Every row comes from one small tree of marks. The marks that hang from a mark follow it in brackets, in alphabetical order. Every link used is in the known rows. Which tree was each row made from?
Known rows
Z(K): [-27.5  -0.9   0.5   1.8  -4.6 -11.1  -0.1 -10.3   1.4   3.6 -10.9  -3.3
 -13.6 -18.6  -2.7  -7.1   4.1 -10.6  12.5   3.5  -7.8  10.7]
N(K(D H X) R): [-54.4  20.2   9.2  31.6  -4.8   3.4   1.4  -8.5  10.5  10.9  15.9  13.4
 -14.9 -14.7  -4.6  13.9 -16.3  26.4  19.4  -2.8  13.3  35.9]
Q(K(D G H X)): [-21.7  17.4   3.1  32.9  -9.8   7.1  -3.8  -6.8  11.9 -23.7 -13.8 -11.3
 -27.9 -21.2 -12.3   7.3 -10.7   9.8   3.4  24.6  16.5  28.2]
N(K R(G)): [-33.8   2.7  -0.8  28.3 -10.4  -3.1   6.8   6.2  -5.3   4.5 -12.0   4.8
  -4.1   4.8   4.8   1.7 -11.1  21.4  21.9  -3.1   4.8  21.6]
R(N(K(D G H)) Q): [-16.9  -4.9   3.4  33.5  -3.4 -24.6  -2.7   6.9  -6.8 -34.0 -10.2 -34.3
 -38.9 -15.1  -4.9   5.5  -3.0  22.1  10.5  19.7 -10.4  30.1]
D(K(H)): [ 10.5  11.9  -3.2   8.0 -12.4 -13.7 -20.5  -3.6  -0.1 -30.8 -14.5   2.2
 -23.0 -15.4  -4.7 -19.2 -12.0   5.7  19.3  23.5  -7.2  10.3]
R(G Q): [ 20.6 -21.4  -7.2  19.6 -17.7 -27.5  11.7  -2.5  -7.7 -14.8 -26.9 -41.3
 -16.7   9.1  -2.7 -12.2  -3.5  26.4   8.3  22.5 -22.2  18.5]
Z(K(H Q) R): [-48.3  -7.9  12.9  -3.0 -10.0 -14.0  10.3 -25.3  18.0  19.6 -13.0 -14.0
 -24.7 -35.5  -7.9 -11.0  10.6  -0.9 -12.4  10.6   6.3  21.0]
D(K): [ 14.8  13.8  -8.7  11.9 -11.4 -14.1 -12.2   2.5  -5.8 -31.5 -20.3  -5.6
 -16.5 -14.4  -1.0 -25.9 -15.9  -0.9  20.9  17.6  -8.6   8.8]
K(G Q): [-32.4   1.9   4.9  41.5   1.4 -10.1  10.7   1.7   5.0  -1.3   0.0 -25.2
 -29.8 -24.3 -11.3 -21.3  -7.9   7.8  -1.7  16.9  -0.3  25.8]
R(N(K)): [ -7.1   2.6  -2.6  11.5   0.4 -14.9  -5.0   6.4 -14.0 -24.2   2.8 -12.0
 -25.0  -3.0   4.9  -9.9  -0.2   5.2  16.3   9.7 -15.1  20.2]
K(D G H Q X): [-48.7  12.2  13.7  49.5  -1.2 -11.1  12.2 -14.4  21.1  10.2  14.2 -23.0
 -40.7 -36.5 -22.9 -12.3  -5.1  24.1  -8.0  29.0  13.0  42.3]
D(K(H Q)): [-12.0   8.2   2.1  17.4 -12.1 -10.3  -8.9  -9.9   3.6 -27.0 -10.4  -7.3
 -30.9 -24.3  -7.6 -31.2 -14.6   4.8  12.1  24.1  -2.4  17.5]
R(G): [ 12.7  -8.7  -8.9  12.7 -12.8 -21.6   3.9  -0.7  -6.4   3.0 -18.8 -13.9
 -13.7   6.7  -0.8 -16.0  -0.1  15.3  10.6  18.5 -14.6  13.6]
D(K(G Q X)): [-10.5  15.6   3.3  44.6  -8.6 -10.2   8.7   0.2   4.9 -39.0  -8.2 -31.3
 -23.6 -28.0 -13.6 -41.9 -11.0   9.3   2.9  34.9   5.3  26.3]
R(G N(K(D H X)) Q): [  0.6 -17.2   0.7  28.0 -16.0 -31.1  12.3  -3.9  -8.4 -32.1 -16.0 -47.3
 -33.1   3.0  -3.3  -8.3   6.3  36.3   7.5  32.7 -14.1  34.4]
Z(R(N Q)): [ 22.9  -8.8  -1.1   2.0  -8.5 -30.0  16.0  -1.0  -2.4 -21.6 -18.4 -44.8
 -20.1 -10.5   1.8 -12.3   5.5  17.9  -6.2  19.3 -23.1  20.1]
N(R(Q(K(G X)))): [-15.1   9.0   5.6  38.5  -8.3   6.5  22.5   4.5   5.7 -37.8 -10.6 -29.1
  -7.6  -7.9  -4.2  -0.3 -16.0  22.6   7.1  10.8  -2.0  26.8]
R(G N Q(K(D H X))): [ 19.1 -13.2  -1.4  22.8 -21.0 -18.9  18.9  -5.7  -4.9 -54.9 -35.4 -54.7
 -30.7   1.5  -3.0 -12.8   4.9  27.9   0.1  39.9 -13.5  28.7]
Z(K(Q X)): [-47.4  -0.8  10.2  15.7  -5.5  -6.0  20.0 -21.8   9.7   1.2   7.3 -23.0
 -20.4 -26.5  -9.8 -24.1   4.7  -2.8  -0.6  13.3  -2.5  27.0]

Which tree is each row?
[-83.6  18.9  17.4  57.8  -1.1   4.4  13.4  -4.8  16.2   9.7  14.1  -2.5
 -25.3 -29.9 -12.3   3.7 -16.1  28.5   6.6   5.9  27.0  45.4] -> N(K(D G H Q X) R)
[-39.8   7.5   9.0  38.4   1.2 -14.1   6.0  -1.4   1.4 -18.4  11.4 -23.1
 -40.6 -23.0  -8.4 -11.9   2.7  16.8   2.2  23.9   2.9  37.6] -> R(N(K(D G H Q X)))
[-49.5  10.1  10.7  37.0  -8.9  -1.2   8.1  -9.7   9.1  -3.5   8.6  -8.2
 -17.4 -12.8  -5.8  16.6 -19.3  36.3  18.0   1.1   6.7  40.0] -> N(K(D H X) R(Q))
[-22.4  13.5  -0.8  27.5  -9.2   5.0 -12.6  -1.6   7.2 -15.7 -27.8  -2.1
 -29.5 -22.6  -7.9  12.6 -14.1   1.6   8.2  15.0  16.2  19.1] -> Q(K(D G H))
[-16.0  12.8   9.2  41.2  -9.1 -10.3   0.6  -5.7  11.0 -38.3  -1.2 -23.0
 -32.5 -28.5 -16.7 -35.7  -8.5  16.1   2.2  40.7   6.4  28.6] -> D(K(G H Q X))
[-15.9  -3.1   7.2  38.2  -3.9 -23.1   4.7   2.0  -3.0 -38.3   0.6 -42.2
 -36.7 -13.5  -8.3   1.1  -0.4  29.4   6.5  27.3  -8.9  36.9] -> R(N(K(D G H X)) Q)
[-11.7   0.2   2.7  31.6 -18.7  -1.3  23.4  -5.5   6.6 -22.3 -25.0 -25.4
 -11.7  -2.3  -2.9   0.6 -12.0  32.0   8.4  15.4   0.1  27.9] -> N(R(G Q(K(D H X))))
[-11.4   6.6  -1.6  15.2  -3.9 -24.1   3.5   6.0  -1.7  -1.5 -20.7 -19.8
 -22.3 -21.1   1.5  -3.5   3.1   9.0  -1.6  11.5   3.1  21.7] -> Z(R(N(K(D G))))
[ -6.1   5.0   1.0  15.8  -0.3 -13.8   2.3   1.6 -10.0 -30.6  12.6 -19.2
 -24.1  -2.1   1.5 -13.4   3.2  12.6  12.1  17.2 -14.9  27.1] -> R(N(K(X)))
[ 11.2   0.9   0.4  20.0 -12.7 -18.0  21.6  -0.3   2.9 -38.0 -32.0 -53.1
 -22.5 -20.2  -2.6  -7.0   1.2  16.1 -12.2  26.1  -2.5  27.1] -> Z(R(N Q(K(D G X))))
[-17.7  10.2   5.1  35.3  -8.5 -12.2  -8.6  -0.3   6.1 -31.6 -15.1 -13.2
 -33.1 -29.7 -12.5 -30.2 -11.7   7.2   6.7  31.8   5.6  19.6] -> D(K(G H Q))
[-11.3  10.3   6.5  27.8  -9.1  10.2  -4.9  -5.1   9.6 -39.1  -5.4 -14.7
 -25.3 -10.5 -11.9   1.6  -5.8  12.8   1.4  29.7   8.9  26.1] -> Q(K(G H X))
[ -0.8  -6.4  -0.6  27.4 -13.0 -15.6  24.0   3.7  -1.2  -9.7 -18.4 -24.5
  -4.5   3.9   1.1  -8.3  -8.1  30.8  12.5   9.2 -16.8  20.1] -> N(R(G Q))
[  0.3  -9.9  -1.3  17.8  -4.5 -21.2   3.3   4.9 -15.6 -42.8  -5.0 -39.5
 -28.2  -0.9   3.3  -5.9  -3.8  16.5  13.7  14.0 -23.5  25.0] -> R(N(K) Q)
[-55.5  -0.6  13.5  18.1  -3.8 -25.7  18.0 -11.5  17.3  11.5 -26.9 -25.7
 -35.6 -52.6 -10.0 -12.1  18.2  -1.2 -18.6  20.7  13.2  25.5] -> Z(K(D G H Q) R(N))
[-12.0  -1.7   0.0  27.6 -18.6  -2.8  18.2  -1.9   3.6 -17.7 -33.9 -18.6
 -11.1  -2.8   0.1   3.5 -14.5  25.9  12.1   9.9  -0.5  22.1] -> N(R(G Q(K(D H))))
[ -6.4  12.8   0.6  31.9  -8.1   9.3   3.9   0.8   3.8 -38.8 -11.6 -22.9
 -17.1  -9.5  -8.0  -4.9  -8.3   5.3   2.8  23.6   7.9  24.1] -> Q(K(G X))
[ -3.8   4.1   3.0  16.4  -4.1 -20.9   8.9   4.1  -0.1 -15.0  -5.9 -28.3
 -20.0 -13.4  -1.5 -10.4   8.7  16.1  -6.4  19.9  -1.5  26.0] -> Z(R(N(K(G X))))
